Known rows, with every step that occurs:
rimut-lovaz: [-72,69,212,-236,-120,-181,291,408,424,-206,27,68,-171,82,-40,-1,92,206,-340,190,-87,-176,-113,-196,117,-110,275]
rimut-vutom-votar: [99,-285,-64,-375,-167,41,-324,118,-19,-42,214,47,-169,22,-215,-146,226,-5,-235,271,-151,83,-213,116,-146,-229,67]
lovaz-kete-sose-votar-vutom-bigas: [249,-60,-267,300,435,398,479,-512,-326,129,-156,23,196,45,264,329,24,-538,314,-261,-295,282,257,-232,85,206,-165]
bigas-vutom-votar: [224,-74,84,-240,-76,137,9,244,-203,-78,-15,144,65,-216,2,-368,-145,54,-449,495,95,117,-130,113,-86,-18,44]
sose-kete: [141,-186,-79,-123,-115,-246,203,569,349,-189,-88,-200,66,28,22,-258,-147,98,-200,203,127,-171,77,-68,-64,-14,160]
bigas-kuped-rimut: [-383,61,290,-92,-89,-532,-268,348,424,193,380,-156,-314,146,-109,142,-73,279,-63,-361,184,-1,-108,100,-469,-187,10]
rimut-kuped-bigas-vutom: [-66,310,71,56,-96,167,-296,167,-100,-252,-324,159,121,-196,-92,-321,-77,189,-66,357,-64,75,-15,-140,279,191,24]
kuped-rimut: [-232,-147,189,-120,-105,-359,-270,308,485,123,184,-170,-153,-26,64,-65,-131,45,11,-95,254,-146,-80,216,-124,-66,7]
bigas-lovaz-kete: [284,-32,139,520,-295,-190,-85,121,-292,92,-142,91,349,71,-90,-461,-231,39,158,53,116,-367,51,-12,289,-164,38]
kete-sose-rimut: [6,-106,-34,-221,5,4,253,40,51,-175,-111,-178,89,45,314,-8,15,-173,-52,-52,79,29,186,-7,40,-33,-145]
votar-vutom-bigas-lovaz-rimut: [96,342,-169,253,213,201,138,-442,-181,230,-249,-225,460,-178,126,301,-292,-190,553,9,323,-155,26,63,139,374,-195]
kuped-rimut-vutom: [-200,-353,140,-367,-83,-300,-544,191,362,183,244,-220,-330,-42,-48,-98,248,55,145,58,155,-265,-286,388,-56,-139,129]
rimut-vutom-bigas-lovaz-kete: [68,-151,-80,227,-117,14,-79,-296,-452,280,-127,-196,-12,32,-103,-413,102,88,472,73,27,-483,9,175,329,-143,97]
vutom-bigas-lovaz-kete: [45,68,-46,449,-141,-47,190,-145,-347,242,-216,-133,155,21,-23,-427,-281,77,257,-90,145,-350,216,41,280,-43,3]
bigas-kuped-rimut-lovaz-kete: [-193,-67,473,187,14,-682,-43,398,377,-46,233,163,-153,144,-221,30,50,618,-253,-242,-68,-62,-274,-13,-167,-102,170]
lovaz-kete: [135,-224,143,210,-207,-153,-60,177,-109,-68,-160,174,209,77,-81,-328,0,104,93,219,-87,-47,-6,-120,252,-42,-12]
votar-vutom-bigas-kuped-rimut-lovaz: [-471,324,81,-233,431,-320,255,38,468,222,330,-300,-285,63,-58,657,-67,211,-57,-457,189,-23,22,-103,-339,4,138]
lovaz-kete-sose-votar-vutom: [481,-175,-113,371,282,264,205,-232,-332,-14,-95,293,392,89,211,306,63,-545,178,-147,-303,251,89,-223,103,119,-134]
kuped-bigas: [-86,81,-70,-206,-429,35,-253,184,92,-237,-137,148,69,166,-179,-75,101,131,-165,295,-88,39,116,-282,39,-35,-28]
sose-votar-vutom: [82,138,-8,-16,156,135,-51,-7,-26,136,164,110,155,188,-39,419,6,-526,-26,3,13,14,199,-144,-32,72,51]
kete-sose: [108,-88,-99,-179,-112,85,350,150,160,-124,-85,-96,-72,32,274,-37,49,-157,72,-51,-152,18,-62,-162,-59,-169,-78]
vutom-votar: [30,-53,-38,-152,-167,-38,-38,270,87,-98,142,142,-14,19,-113,-191,-146,-33,-421,112,-57,226,-17,-34,-226,-156,-29]
kete-sose-votar-vutom-bigas-kuped: [-75,374,-247,-21,396,303,533,-396,-108,226,221,-160,-226,239,141,745,49,-381,137,-596,-213,317,247,-340,-456,-11,-116]
rimut-lovaz-kete-sose-votar: [389,-185,204,260,109,3,487,73,79,-220,-79,401,-36,114,157,70,241,-60,-305,-111,-536,122,-180,-204,120,24,151]
rimut-lovaz-kete-sose-votar-vutom: [468,-93,45,292,390,204,468,-67,-89,-174,-103,394,282,109,147,424,169,-343,-121,-100,-426,155,-77,-313,179,99,86]
vutom-bigas: [-316,102,-127,-205,-68,50,277,-12,139,129,-50,-294,-250,36,44,-90,-33,41,106,10,37,-103,206,-100,35,-16,26]
lovaz-kete-sose-rimut-vutom-votar: [377,-607,-129,-122,77,86,-129,-186,-445,-263,-114,158,218,-60,51,-287,270,-65,-113,186,-236,264,-76,226,45,-30,-192]
lovaz-rimut-vutom-bigas: [-110,-168,-81,-286,31,149,-92,-403,51,45,-179,-248,-205,-141,67,91,382,168,503,350,-104,-1,-311,173,129,310,-40]
kuped-bigas-lovaz-rimut-vutom: [256,16,-24,41,-359,105,-686,-215,-206,-147,-200,147,235,-4,-183,-58,307,236,312,452,-29,-168,-334,136,163,208,-58]
lovaz-bigas-vutom-votar: [39,-136,-75,-234,-200,316,-110,267,-157,-1,214,265,-2,-262,-74,-293,-287,-61,-521,488,287,185,66,59,-127,-189,42]
kuped-bigas-lovaz-rimut-vutom-votar: [358,-66,-97,30,-325,172,-757,-187,-280,-250,-98,340,273,-88,-301,-120,169,196,-78,405,-126,140,-401,202,-89,149,-132]
votar-vutom-bigas: [-203,193,-276,-190,166,226,261,-195,-25,209,-49,-258,65,-19,55,298,-104,-274,273,15,170,-54,314,-203,62,80,-39]

Rows:
[-114,-194,126,-323,9,-78,-149,488,379,-37,379,243,-257,-414,-24,-171,-266,183,-820,285,422,118,-197,337,-203,-120,242] -> kuped-rimut-lovaz-bigas-vutom-votar
[43,227,-54,-20,137,268,-54,-35,-269,-399,-470,45,289,-235,210,-237,-4,-13,-33,187,-48,261,133,-18,252,287,-192] -> kete-sose-rimut-kuped-bigas-vutom
[414,-130,36,56,-135,59,-479,-124,-214,-10,38,91,193,-164,-133,-127,35,54,66,290,19,-20,-488,349,-54,64,-84] -> bigas-lovaz-rimut-vutom-votar
[219,-319,278,276,228,-277,170,153,364,-72,96,272,-158,23,186,74,116,6,-299,-363,-286,96,-281,130,-27,94,96] -> kuped-rimut-lovaz-kete-sose-votar
[-122,-255,77,-456,-80,-59,-314,-4,-50,-24,74,-168,-51,84,-60,-64,332,-16,74,330,149,-253,84,223,162,-39,84] -> sose-rimut-vutom
[116,363,244,639,10,-98,-240,26,76,-50,-233,-31,318,-202,-25,-159,-356,18,372,-192,90,-90,-272,138,154,288,-144] -> bigas-lovaz-rimut-kuped
[58,284,-51,89,-467,-16,-292,148,-126,-85,-94,106,172,184,-162,-216,-87,77,-69,130,132,-271,156,-134,88,-139,22] -> kuped-bigas-lovaz
[312,-313,-38,210,-84,35,288,77,-120,-128,-264,136,190,9,216,-243,61,-30,166,23,-290,73,-69,-210,193,-89,-159] -> lovaz-kete-sose
[36,227,1,237,-67,55,123,-273,-37,148,-222,-254,170,-135,111,-67,-197,82,382,7,215,-149,-77,152,82,279,-113] -> vutom-bigas-lovaz-rimut
[-203,330,-11,141,-208,9,-421,203,163,-274,-193,165,27,23,-256,-122,-70,90,-21,-45,-210,174,130,-266,129,26,-64] -> rimut-kuped-bigas
[-210,-198,131,-336,-44,-405,-626,214,215,148,578,-49,-449,84,-324,75,122,283,-230,-222,20,156,-316,334,-642,-310,31] -> bigas-kuped-rimut-vutom-votar
[-589,246,256,-229,132,-516,257,174,637,144,338,-317,-611,98,-116,297,-24,507,-236,-458,57,-87,-88,44,-396,-70,182] -> vutom-bigas-kuped-rimut-lovaz
[-390,-299,-32,-314,-179,-257,-732,240,299,208,789,82,-543,57,-393,166,34,139,-331,-244,197,267,-125,282,-709,-466,-7] -> lovaz-bigas-kuped-rimut-vutom-votar
[127,173,-208,459,144,110,162,-359,-501,324,-228,-135,496,-39,-11,-62,-319,-211,469,-72,223,-308,328,-70,326,38,-91] -> votar-vutom-bigas-lovaz-kete
[159,-59,-22,-26,3,153,256,41,98,-11,110,93,-186,164,247,139,109,-369,-116,-230,-241,146,-24,-88,-186,-66,-9] -> kete-sose-votar
[-12,-165,-44,154,1,-60,-143,-436,-543,204,-172,-260,156,16,-66,-402,75,71,393,99,258,-467,257,397,407,7,48] -> sose-rimut-vutom-bigas-lovaz-kete
[-18,592,-120,572,385,197,41,-422,-123,184,-324,-276,445,-297,57,272,-456,-239,698,-341,211,-17,3,49,197,479,-241] -> votar-vutom-bigas-lovaz-rimut-kuped
[-98,-83,-30,-224,-235,228,-27,261,-24,58,50,138,-11,-213,72,-223,-160,-25,-165,506,370,-91,132,-16,132,-135,130] -> lovaz-bigas-vutom
[48,-57,11,-326,-104,210,124,441,117,-168,201,402,-116,-248,-128,-191,-180,120,-851,508,175,146,-103,-22,-48,-161,260] -> rimut-lovaz-bigas-vutom-votar
[-35,-54,-261,-223,113,204,209,-457,-304,120,-62,-545,-120,13,271,-92,149,-202,365,-182,204,-369,168,350,122,-71,-19] -> kete-sose-rimut-vutom-bigas-lovaz
[204,207,-127,604,220,180,103,-445,-542,397,-70,13,360,96,-23,111,-236,-432,306,-279,110,-192,367,2,227,125,-5] -> sose-votar-vutom-bigas-lovaz-kete
[-41,525,-8,465,-278,-44,-439,152,-59,-112,-193,89,146,32,-230,-265,-260,32,52,-226,15,-145,158,-125,142,-53,-47] -> rimut-kuped-bigas-lovaz
[-273,423,-46,-19,296,102,211,-288,-96,333,286,-88,-187,337,-141,677,-29,-235,27,-433,-61,198,347,-292,-355,25,51] -> sose-votar-vutom-bigas-kuped
[147,-339,175,140,137,-341,260,244,402,-152,-72,79,-26,-94,218,-85,53,193,-145,-164,-175,-23,-357,57,62,-20,33] -> kuped-rimut-lovaz-kete-sose
[50,169,-351,-86,423,444,508,-394,-88,211,29,-150,-59,59,307,529,13,-636,174,-373,-148,235,252,-192,-125,157,-113] -> kete-sose-votar-vutom-bigas
[49,-336,-77,-463,1,123,-17,-137,-70,-125,-18,-221,-63,22,222,-6,358,-164,150,125,-27,-80,9,159,88,-85,-38] -> kete-sose-rimut-vutom
[-234,-136,202,-299,-25,-109,-47,461,485,72,262,112,-258,-311,69,-87,-116,228,-449,304,492,-194,-140,256,47,-100,287] -> kuped-rimut-lovaz-bigas-vutom
[-494,166,216,-289,-188,-241,121,357,328,-153,390,173,-203,201,-263,318,-44,268,-563,-121,281,50,300,-181,-217,-238,174] -> sose-rimut-lovaz-bigas-kuped
[210,-314,-3,131,13,-25,229,-54,-231,-251,-282,39,388,-6,239,-244,-9,-65,80,49,-75,84,155,-13,229,44,-196] -> lovaz-kete-sose-rimut
[100,-79,29,442,191,-75,100,-55,-194,-264,-378,14,365,-118,164,-301,-149,-111,258,-282,-173,205,142,-8,303,157,-281] -> lovaz-kete-sose-rimut-kuped
[-74,256,85,290,-116,19,-496,-11,178,-420,-401,259,262,-137,-169,3,-11,230,184,133,-281,395,-186,-144,163,459,-263] -> lovaz-rimut-kuped-bigas
[-253,53,63,-242,51,0,-78,-354,41,103,39,-204,-326,40,-138,295,405,422,455,60,-207,127,-307,41,-205,190,-33] -> lovaz-rimut-vutom-bigas-kuped
[296,43,-160,625,66,162,432,-417,-404,219,-137,-36,18,82,242,-192,-105,-283,191,-472,-171,-70,170,31,82,32,-85] -> vutom-bigas-lovaz-kete-sose-votar
[280,40,-159,-24,277,335,260,-132,-79,64,69,87,127,126,242,518,53,-658,50,-234,-150,178,98,-222,-122,8,-74] -> kete-sose-votar-vutom
[-245,-9,25,-210,-290,-18,174,459,487,-120,223,227,-246,3,-146,85,-60,68,-419,142,137,-73,79,-228,40,-263,224] -> rimut-lovaz-bigas
[-310,-6,-174,-483,180,48,276,-391,-154,60,105,-470,-452,197,99,271,402,95,247,-257,-88,81,125,54,-268,-105,-74] -> kete-sose-rimut-vutom-bigas-kuped
[-402,95,-49,-403,-60,-47,16,-172,13,230,231,-315,-561,240,-193,168,337,318,235,-97,-149,-87,-5,-78,-237,-206,135] -> rimut-vutom-bigas-kuped
[189,13,-59,-292,-229,247,-263,175,-280,-272,-126,331,189,-134,-133,-354,-32,218,-598,685,-24,301,-32,-90,-60,41,-4] -> kuped-bigas-vutom-votar
[-377,39,293,123,146,-564,205,87,370,95,132,-92,-340,98,-148,66,23,616,-142,-354,-50,-2,-109,-4,-174,-2,121] -> vutom-bigas-kuped-rimut-lovaz-kete
